Every row comes from one small tree of marks. The marks that hang from a mark follow it in brackets, in alphabetical order. Every link used is in the known rows. Which tree was each row made from?
Known rows:
M{W{S{E{U}}}}: .31, .03, .07, -.34, .55, .26, .00, .04, -.25, .11, -.11, -.04, -.28, -.44, -.18, .21, -.17
V{C U{E{S{W{M}}}}}: -.05, .32, -.11, -.20, .58, .29, .10, .23, .10, -.03, .37, -.23, -.41, -.26, -.44, -.17, .00
E{S{W{M}} U{V}}: .23, .01, .17, -.31, .43, .72, .20, -.04, .33, .01, .06, -.18, -.25, -.19, -.44, .00, -.05
U{E}: .10, -.01, -.42, -.17, .43, .08, .22, -.04, .04, .36, -.09, -.03, -.25, -.35, -.39, .00, -.15
V{C U}: .17, .27, -.25, -.21, .38, .22, .02, -.03, -.07, .10, .41, -.16, -.15, -.06, -.17, .13, -.20
S{E{U{V}} W{M}}: .10, .09, .10, -.35, .50, .66, .34, .01, .21, .12, .04, -.04, -.18, .04, -.33, -.21, -.21
V{C U{E{S}}}: .01, .16, -.26, -.09, .35, .24, -.04, .16, .01, .01, .18, -.20, -.31, -.40, -.34, .04, -.01
S{E{U} W{M}}: .17, .11, .08, -.38, .54, .27, .15, -.01, .13, .06, -.01, -.05, -.25, -.02, -.26, -.21, -.21
C{V{U{E{S{W}}}}}: -.01, .23, -.16, -.27, .46, .36, .24, -.05, .21, -.01, .22, -.34, -.23, -.24, -.37, -.05, -.21
M{E{S{W} U{V{C}}}}: .33, .10, .19, -.11, .29, .55, -.04, .08, .09, -.02, .03, -.16, -.14, -.34, -.21, .09, -.16
C{V}: .23, .18, -.31, -.30, .40, .31, .25, -.48, .07, .26, .13, -.22, -.17, -.10, -.32, .16, -.35
C{V{U{E}}}: .06, .26, -.42, -.34, .44, .40, .37, -.20, .14, .21, .22, -.16, -.16, -.21, -.34, -.07, -.21
E{S U{V}}: .27, -.14, .03, -.21, .20, .68, .05, -.11, .24, .06, -.13, -.15, -.16, -.34, -.34, .21, -.05
M{E{U} W}: .64, .12, .06, -.30, .51, .20, .03, -.02, -.25, .20, -.16, .05, -.14, -.55, -.15, .07, -.21
E{U{V{C}}}: .29, .04, -.02, -.17, .18, .64, .08, -.13, .12, .17, .10, -.13, -.04, -.16, -.25, .19, -.19
W{M{E{U{V}}} S}: .34, .15, -.25, -.41, .63, .77, .28, -.14, .18, .23, .18, .18, -.29, -.39, -.42, .06, .08
C{V{U}}: .19, .31, -.30, -.39, .43, .43, .27, -.34, .11, .12, .36, -.20, -.11, -.02, -.24, .10, -.29
V{U}: .18, .16, -.32, -.31, .45, .21, .15, -.03, .03, .16, .30, -.07, -.15, -.08, -.20, .09, -.17

Which tree is each row?
.03, .10, -.35, -.04, .30, .47, .28, -.01, .02, .35, .09, -.10, -.18, -.26, -.44, .04, -.17
U{E V{C}}
.24, .13, .15, -.21, .43, .65, .04, .08, -.27, .10, .06, -.11, -.20, -.34, -.23, .26, -.20
M{W{S{E{U{V{C}}}}}}
.36, .18, .00, -.36, .57, .64, .35, -.03, .22, .18, .12, .08, -.15, -.18, -.34, -.17, -.14
S{W{M{E{U{V}}}}}
.10, .21, .16, -.24, .42, .67, .22, .04, .11, .07, .16, -.12, -.17, .08, -.31, -.17, -.24
S{E{U{V{C}}} W{M}}
.04, .23, -.36, -.16, .39, .20, .12, .12, -.03, .17, .28, -.09, -.18, -.25, -.27, -.03, -.12
V{C U{E}}
.05, .16, -.08, -.29, .47, .80, .16, -.07, .08, .09, .22, -.01, -.31, -.14, -.39, .06, -.03
W{M S{E{U{V{C}}}}}
.02, .18, -.31, -.28, .40, .46, .23, -.16, .18, .05, .12, -.25, -.27, -.37, -.42, .00, -.09
C{V{U{E{S}}}}
.50, .21, .05, -.22, .52, .64, .04, .04, -.26, .17, .14, -.01, -.17, -.57, -.24, .29, -.13
M{E{U{V{C}}} W{S}}
.11, .08, .18, -.15, .25, .52, .11, .07, .07, .07, .06, -.18, -.04, .04, -.14, -.01, -.36
S{E{U{V{C}}} W}
.17, .12, -.15, -.25, .67, .11, .10, .03, -.38, .19, .00, -.07, -.37, -.34, -.27, .21, -.22
M{W{S{E}}}
.02, .08, -.18, -.22, .61, .17, .20, .08, .16, .14, .01, -.17, -.46, -.36, -.57, -.15, -.03
U{E{S{W{M}}}}
-.05, .18, -.09, -.07, .49, .56, .26, .11, .14, .14, .17, -.22, -.39, -.26, -.61, -.11, -.06
U{E{S{W{M}}} V{C}}
.07, .05, -.14, -.39, .55, .80, .29, -.10, .19, .15, .10, .06, -.31, -.17, -.42, .02, .00
W{M S{E{U{V}}}}
-.03, .19, -.10, -.11, .41, .15, -.02, .28, .05, -.04, .25, -.29, -.27, -.29, -.29, -.03, -.11
V{C U{E{S{W}}}}
.27, -.03, .10, -.10, .13, .68, -.06, -.09, .14, .02, -.01, -.24, -.16, -.31, -.32, .26, -.09
E{S U{V{C}}}
.60, .03, .17, -.24, .46, .25, -.12, .03, -.23, .05, -.27, -.04, -.26, -.71, -.21, .13, -.09
M{E{S U} W}
.07, .05, -.06, -.20, .31, .66, .05, -.03, .04, .09, .11, -.07, -.18, -.18, -.25, .22, -.14
W{S{E{U{V{C}}}}}
.54, .02, .18, -.20, .41, .64, .08, .03, -.14, .08, -.22, -.03, -.20, -.64, -.29, .13, -.09
M{E{S U{V}} W}
.03, .20, -.14, -.29, .65, .12, .27, -.01, -.01, .16, .12, -.06, -.36, .07, -.33, -.21, -.27
S{E W{M}}
